Each row comes from the steps of one path. Every step used is in the known rows, and no mark comes twice. Write the path behind each row, first mark first.
Known rows
susiguv > pezis > bagi > riniduv: [ -4 -10   2 -14   3   9  17   7 -16   4  -9   4  39  10  -3  -1   2  15
  -7  -9   3 -23  -1]
susiguv > pezis > goni > tifu > lodo: [ 10   1  18  -2   1  10   5   9  -6  -7   4   6   8   7  -6 -11 -15  -1
  22 -21  11  -5   1]
riniduv > goni > tifu > susiguv > pezis: [ -2   9  19   8   3  10  17  22  -2  13  -7  13  27  14  -4  -5   0  25
  10 -18  31  -6  10]
tifu > susiguv: [-3  0 10 -1 -2 -2  2 20  5 -1  0 -7 13  6  1 -6 -3  5  2  1 12  0  1]
riniduv > goni > tifu: [ 7 15  2 12  9 15  8  4 -3 12 -3 18 -7 10 -1  1  4  9  8 -7 19  4 10]
goni > pezis: [ -8  10  11   0   4   9  -3   4  -3  11 -12  -3  -6   0  -2   0  -5   5
   3  -4  -5   1   4]
riniduv > goni > tifu > bagi > pezis: [ 21  22  10  11   1   5   4  -3  -4  23  -6  26  -6  24   4  -7   9  23
   0 -13  12 -14   6]
riniduv > goni > pezis > susiguv: [-14  12   4   3   8   6   8   7   4  17  -6  19   6  10  -2 -14  10  35
   3 -17   2  -4   6]
pezis > goni > tifu: [ 14  20   9   5   5  18   3   6  -2   4   6  15 -12   3   0  -5  -6   2
  23  -3  13  -2   6]
bagi > riniduv > goni > tifu: [  8  12  -4   9  19  20  17   9 -12   9  -4  25  -7   6  -3  -3  -2  16
   9  -6  22   7  12]
susiguv > riniduv > goni > tifu > lodo: [  6   2   1   7  10   5  14  11  -7  -2   4   4   0  10 -12  -3  16   0
  12 -22  15   2  18]
goni > tifu > susiguv > pezis: [  0   6  21   6  -2  12   8  23   0   4  -9  -1  28   5  -4  -5  -9  14
  13 -11  24  -1   7]
tifu > bagi > riniduv > goni > pezis: [ -5  16   2   2  11  10  14   4 -14  24 -18  20  -8  19   0 -10   2  19
  -3  -7   5  -3   5]
pezis > bagi > riniduv > goni > tifu > lodo: [  7   1  -2  -2  14  24  15  11 -13  -1  -5  11  11  21  -5  -6   0   2
   2 -12  18  -7   7]
susiguv > pezis > bagi > riniduv > goni > tifu: [  2   7   4  -3  12  24  27   7 -20  15 -10  22  32  18  -5   0   6  24
   2 -17  22 -18  10]
pezis > goni > tifu > bagi: [16 25  7  6 -6 19  3 -1  0 14 -3 20 -9 17  2 -8  0 -4 19 -2 17 -5  2]
bagi > riniduv > goni > pezis: [-10  11   4  -1  20   9  14   9 -14  16  -9  17  -6   6  -3  -5  -5  23
   0 -10   3   0   8]
goni > pezis > susiguv > tifu > bagi: [ -4   9  11   5  -3  23   6   2  15  18 -13  12  17  13  11 -16   5  18
   3 -13  -6  -9  -2]
bagi > pezis: [ 13   0  10  -3   1  -8  -5   0  -6   4   3   5  -1   3   4  -4  -3  20
  -4  -7  -8 -13   0]
bagi > riniduv > goni > tifu > susiguv > pezis: [ -1   7  16   5  15  14  25  30 -11  11 -10  19  27  13  -4  -9  -6  30
  10 -16  33   0  11]
bagi > riniduv: [ 0 -2 -5 -3 10  4 10  7 -9 -2 -3  5 -3 -2 -1 -6 -5  8  0  2  2  4  0]
pezis > susiguv > riniduv > goni > tifu > lodo: [  2  -2  -4   8   6   4  16  18   3  -5   4  10  11  12 -12 -17  25  20
  13 -26  17   0  15]
tifu > susiguv > riniduv > goni > pezis > bagi: [-16   8  15  -9   6   7  18  25 -10  23  -8   0  31  22  -6  -3  26  24
  -2 -19  12 -23  22]

Which path is each row?
[ 6  2 -3  4 13 18 23 -1  0 19 -1 26  9 17 13 -8  6  9 -4 -8  9 -5  2] : susiguv > tifu > bagi > riniduv > goni
[  5  -2   4  -5   2 -14   7  12   2   0   4  10  19   5  -3 -19  23  42
  -1 -20  -9 -21   9] : bagi > pezis > susiguv > riniduv
[ -7   2   7   4  25  25  23  13   4  18  -3  26  15   7   7 -19   0  39
   5 -19   2  -5   7] : bagi > riniduv > goni > pezis > susiguv > tifu
[ 9  0  4  5 -4 17  5 -5 10 11 -1  7 10 11 12 -4  5 -7 -3 -4 -2 -6 -5] : susiguv > tifu > bagi
[  5  11   2  11   9   9  18   9  -9  12   1  15   0   5  -8   0  24  13
  11 -18  17  -1  21] : susiguv > riniduv > goni > tifu
[-14   7   4   0   3   0   8  15   0   8  -9   1  12   0  -8 -14  21  29
   5 -18  -6  -7  13] : goni > pezis > susiguv > riniduv
[ -2  10   9   4  16  28  19   2  -5  29 -11  23   5  18  10 -10   0  16
  -4 -13   2  -4   5] : susiguv > tifu > bagi > riniduv > goni > pezis
[ -9   4   5 -12  10  21   7  10 -17  11 -15   3  13   8  -1  -3  -3  12
  -3  -4  -3 -12   6] : goni > pezis > bagi > riniduv
[-12   9   6   1   2   6  -1   9   6   8 -12   5   7   4  -3 -13   2  25
   6 -10  -7  -2   1] : goni > pezis > susiguv
[ 12  18  16   2  -9  16  10  -1  -6  16  -6  21  10  16  -1  -8  -2   7
  18 -12  17 -11   1] : susiguv > pezis > goni > tifu > bagi
[ 5 13 14  8  0 18  1 25  6  2 -6 -3  9  7 -1 -4 -7  5 14  0 24  7 10] : goni > tifu > susiguv
[  2   5  -8  -1   0   5   7   1  -7   7 -11   8  -1  12   1  -9   0   2
  -3   4   4  -1  -4] : tifu > bagi > riniduv
[ 18  23   1   4   4  21  12   8  -9  11  -5  26 -11  15   3 -13  -6   5
  18   1  18  -1   3] : pezis > goni > tifu > bagi > riniduv
[  3   1   1  -1   7 -18  17  10   1   9   9  22  17  11  -4 -17  33  53
  -6 -28  -3 -23  13] : bagi > pezis > susiguv > riniduv > goni
[-11   9   8   2  12  -1  15   8 -12  17  -4   8   0   4  -7   1  21  20
   2 -19  -1  -6  19] : susiguv > riniduv > goni > pezis
[ 12  12   4   8  10  -1  15  16   0  11   3  27  11  12  -4 -15  29  53
   7 -28   9 -18  19] : bagi > pezis > susiguv > riniduv > goni > tifu
[  6 -17   7   0   4  12   1   1  10 -11   9  -8  10   1   7  -7  -8 -15
   2 -12  -7   2  -2] : susiguv > tifu > lodo
[-1  0 -7 -1 17  2 17  5 -9  7  1 20 -2  7 -1 -4  3 17 -5 -4 11  0  4] : bagi > riniduv > goni
[ -3   7  20   0   1  19  19  20  -4  17 -10  10  48  26  -4  -2   6  24
   4 -18  33 -20  11] : riniduv > goni > tifu > susiguv > pezis > bagi
[ 14   8   7  -2  -8  -7  -5  -4  -2  12  -5   9   0  16   5  -7   2  15
  -8  -6  -7 -17  -5] : tifu > bagi > pezis
